Each row comes from the steps of one path. Every step used is in the known rows, and no mark comes twice. Write the path behind each row, first mark first.
In the rows, zero is written as 128.
Known rows:
vanof, mumif: 129, 119, 114, 133, 130, 122, 131, 126, 132, 143, 120, 132, 119, 128, 134, 132, 128, 130, 142, 117, 132, 132, 125, 136, 123, 133, 141
mumif, sedes, bamez: 140, 115, 95, 143, 149, 146, 126, 130, 108, 121, 129, 132, 145, 132, 130, 124, 125, 141, 136, 132, 115, 140, 123, 132, 111, 138, 105
mumif, sedes, zuri, vepu: 126, 91, 121, 148, 134, 136, 136, 138, 140, 121, 138, 140, 152, 134, 131, 131, 125, 137, 128, 127, 119, 149, 109, 142, 106, 124, 133
mobe, vanof: 125, 133, 120, 123, 117, 128, 139, 140, 133, 135, 131, 126, 125, 125, 121, 133, 140, 129, 125, 125, 137, 129, 117, 135, 122, 129, 129
mobe, vanof, mumif, sedes, zuri, vepu: 125, 89, 99, 149, 128, 131, 150, 148, 142, 141, 135, 137, 138, 132, 124, 138, 135, 139, 135, 112, 130, 155, 94, 158, 98, 129, 148
zuri, sedes, mobe, vanof, mumif: 130, 114, 88, 130, 148, 113, 141, 127, 113, 146, 143, 137, 136, 135, 110, 137, 147, 127, 163, 117, 171, 115, 113, 158, 118, 128, 152
bamez, pofa, mumif, sedes: 124, 112, 81, 134, 128, 146, 137, 125, 109, 111, 118, 131, 140, 112, 137, 112, 122, 151, 147, 123, 129, 150, 127, 122, 97, 122, 116
mumif, pofa: 107, 120, 110, 131, 137, 136, 126, 131, 128, 125, 127, 124, 140, 129, 122, 121, 125, 132, 129, 135, 116, 113, 132, 134, 109, 130, 124
mumif, sedes, bamez, pofa: 144, 121, 87, 144, 147, 163, 140, 118, 104, 106, 139, 123, 157, 116, 137, 106, 118, 143, 147, 130, 122, 143, 135, 127, 100, 136, 102
bamez, pofa, mumif: 134, 127, 104, 131, 114, 142, 140, 124, 109, 111, 126, 122, 128, 115, 136, 119, 121, 144, 143, 110, 140, 142, 129, 123, 112, 118, 128
mumif, sedes, gopu: 125, 130, 98, 144, 134, 124, 129, 135, 125, 137, 119, 131, 148, 122, 128, 129, 125, 121, 117, 144, 104, 150, 120, 118, 90, 124, 112
mobe, vanof, mumif, pofa: 104, 119, 87, 132, 129, 136, 137, 146, 132, 147, 123, 124, 123, 126, 116, 128, 135, 132, 136, 117, 129, 114, 118, 152, 102, 133, 138
pofa, mumif, sedes, zuri, vepu: 128, 85, 104, 154, 124, 131, 136, 146, 126, 125, 126, 140, 139, 136, 133, 137, 124, 155, 130, 112, 122, 161, 100, 142, 103, 114, 142
pofa, mumif, sedes, mobe: 138, 104, 70, 144, 144, 121, 120, 131, 102, 123, 115, 147, 136, 128, 113, 129, 131, 152, 152, 138, 132, 135, 111, 142, 115, 112, 133
mobe, vanof, mumif: 123, 128, 106, 127, 122, 122, 140, 141, 133, 153, 124, 128, 113, 125, 121, 136, 136, 130, 138, 116, 140, 133, 113, 143, 116, 131, 143
sedes, mumif, pofa: 110, 119, 88, 131, 146, 144, 133, 133, 119, 129, 121, 122, 127, 124, 122, 117, 120, 142, 133, 126, 108, 119, 123, 140, 102, 116, 121
vanof, mumif, sedes, zuri, vepu: 127, 82, 106, 151, 139, 128, 136, 136, 141, 136, 130, 142, 141, 134, 134, 134, 124, 139, 140, 116, 121, 153, 107, 148, 105, 128, 148
bamez, pofa, mumif, sedes, zuri: 134, 108, 87, 153, 116, 147, 137, 122, 104, 112, 121, 138, 145, 125, 128, 112, 112, 156, 143, 124, 131, 150, 118, 127, 92, 128, 124
vanof, mumif, sedes: 117, 109, 90, 137, 144, 129, 124, 130, 132, 138, 117, 144, 133, 127, 135, 125, 131, 135, 141, 127, 123, 142, 122, 134, 110, 139, 128
vepu, zuri, sedes, bamez, pofa: 141, 123, 112, 117, 143, 151, 143, 122, 99, 104, 161, 122, 169, 114, 114, 99, 125, 135, 149, 97, 153, 132, 142, 136, 118, 157, 107
zuri, vepu, mumif, sedes, bamez: 138, 96, 105, 139, 146, 138, 135, 136, 120, 116, 140, 127, 160, 131, 140, 143, 117, 149, 147, 107, 110, 156, 120, 151, 105, 132, 114
mumif, sedes: 117, 113, 108, 134, 141, 132, 123, 130, 129, 123, 121, 138, 141, 126, 132, 117, 131, 135, 132, 139, 116, 137, 126, 128, 112, 133, 117

Write each row's path:
140, 121, 90, 122, 132, 146, 142, 128, 83, 108, 152, 123, 158, 117, 120, 103, 126, 150, 153, 84, 158, 141, 130, 134, 112, 142, 114	vepu, zuri, sedes, bamez, pofa, mumif
131, 111, 63, 142, 130, 123, 128, 144, 106, 131, 114, 139, 131, 125, 108, 132, 140, 152, 148, 133, 139, 130, 103, 145, 105, 112, 133	pofa, mumif, sedes, mobe, vanof
135, 116, 86, 139, 142, 127, 130, 133, 121, 130, 125, 138, 142, 122, 101, 124, 141, 137, 141, 145, 139, 123, 114, 147, 111, 125, 126	mumif, sedes, mobe, vanof
156, 127, 88, 140, 124, 153, 147, 126, 91, 112, 132, 115, 137, 118, 135, 121, 114, 153, 148, 105, 137, 143, 126, 127, 109, 122, 124	sedes, bamez, pofa, mumif
116, 110, 89, 140, 127, 131, 124, 139, 115, 121, 109, 140, 132, 127, 131, 128, 129, 146, 137, 128, 124, 149, 114, 125, 108, 121, 125	pofa, mumif, sedes
118, 92, 124, 140, 118, 134, 132, 130, 136, 123, 135, 126, 158, 135, 128, 140, 107, 143, 126, 108, 109, 135, 117, 159, 102, 129, 128	sedes, zuri, vepu, mumif, pofa
145, 121, 85, 135, 139, 153, 154, 118, 76, 109, 151, 123, 153, 130, 140, 122, 120, 149, 161, 100, 156, 141, 130, 123, 103, 129, 125	zuri, sedes, bamez, pofa, mumif
126, 113, 93, 119, 141, 108, 133, 138, 115, 140, 142, 140, 143, 126, 84, 120, 154, 127, 154, 99, 174, 116, 115, 163, 127, 146, 142	vepu, zuri, sedes, mobe, vanof, mumif
106, 111, 93, 136, 139, 134, 127, 132, 131, 142, 121, 127, 132, 127, 126, 127, 126, 134, 137, 123, 117, 118, 130, 145, 111, 133, 134	vanof, mumif, pofa
138, 105, 78, 148, 159, 119, 118, 123, 122, 136, 113, 149, 136, 124, 117, 127, 133, 137, 157, 138, 132, 126, 122, 148, 118, 130, 137	vanof, mumif, sedes, mobe
107, 121, 112, 125, 129, 130, 119, 126, 126, 124, 124, 120, 147, 130, 124, 130, 116, 143, 131, 122, 110, 122, 135, 148, 106, 138, 108	vepu, mumif, pofa
131, 116, 115, 119, 143, 115, 123, 126, 115, 123, 146, 139, 158, 124, 92, 112, 140, 124, 145, 115, 160, 113, 130, 146, 139, 140, 128	vepu, zuri, sedes, mobe
142, 120, 90, 138, 135, 112, 135, 133, 120, 151, 122, 133, 122, 124, 106, 140, 141, 130, 150, 123, 152, 114, 111, 156, 124, 123, 151	sedes, mobe, vanof, mumif
128, 105, 93, 151, 118, 133, 126, 134, 110, 127, 107, 144, 136, 133, 128, 130, 123, 155, 130, 131, 125, 150, 105, 126, 102, 128, 125	pofa, mumif, sedes, zuri
135, 110, 93, 145, 153, 124, 116, 121, 119, 121, 124, 142, 147, 123, 111, 122, 130, 137, 144, 150, 128, 123, 125, 141, 120, 126, 125	mumif, sedes, mobe
125, 125, 80, 148, 121, 120, 129, 147, 109, 139, 112, 130, 136, 123, 130, 134, 124, 134, 125, 132, 109, 159, 108, 119, 88, 114, 120	pofa, mumif, sedes, gopu
143, 110, 68, 146, 140, 134, 130, 118, 100, 107, 118, 132, 147, 109, 118, 113, 122, 151, 160, 132, 141, 136, 127, 134, 102, 114, 127	bamez, pofa, mumif, sedes, mobe
112, 122, 132, 113, 133, 121, 126, 132, 122, 121, 147, 135, 147, 128, 110, 109, 139, 123, 133, 102, 149, 128, 134, 136, 129, 149, 123	vepu, zuri, sedes
125, 108, 108, 139, 130, 112, 131, 141, 138, 132, 133, 123, 161, 123, 133, 148, 119, 130, 123, 116, 97, 168, 116, 138, 88, 120, 117	zuri, vepu, mumif, sedes, gopu
140, 115, 58, 142, 126, 139, 140, 132, 100, 115, 124, 131, 141, 113, 113, 116, 132, 150, 159, 128, 148, 137, 114, 140, 94, 113, 128	bamez, pofa, mumif, sedes, mobe, vanof
143, 111, 73, 145, 141, 140, 126, 141, 95, 124, 121, 138, 139, 130, 136, 128, 126, 158, 143, 120, 121, 150, 111, 132, 106, 130, 116	pofa, mumif, sedes, bamez
136, 89, 97, 152, 118, 147, 149, 132, 116, 105, 132, 132, 150, 122, 138, 120, 114, 153, 143, 106, 127, 163, 112, 134, 91, 113, 137	bamez, pofa, mumif, sedes, zuri, vepu
139, 102, 142, 138, 113, 121, 136, 132, 136, 125, 134, 129, 146, 137, 128, 151, 112, 142, 132, 103, 122, 147, 113, 149, 119, 129, 131	sedes, zuri, vepu, mumif
137, 100, 143, 142, 122, 131, 140, 137, 138, 124, 139, 126, 139, 137, 125, 139, 121, 132, 123, 116, 127, 142, 109, 144, 120, 118, 149	sedes, zuri, vepu
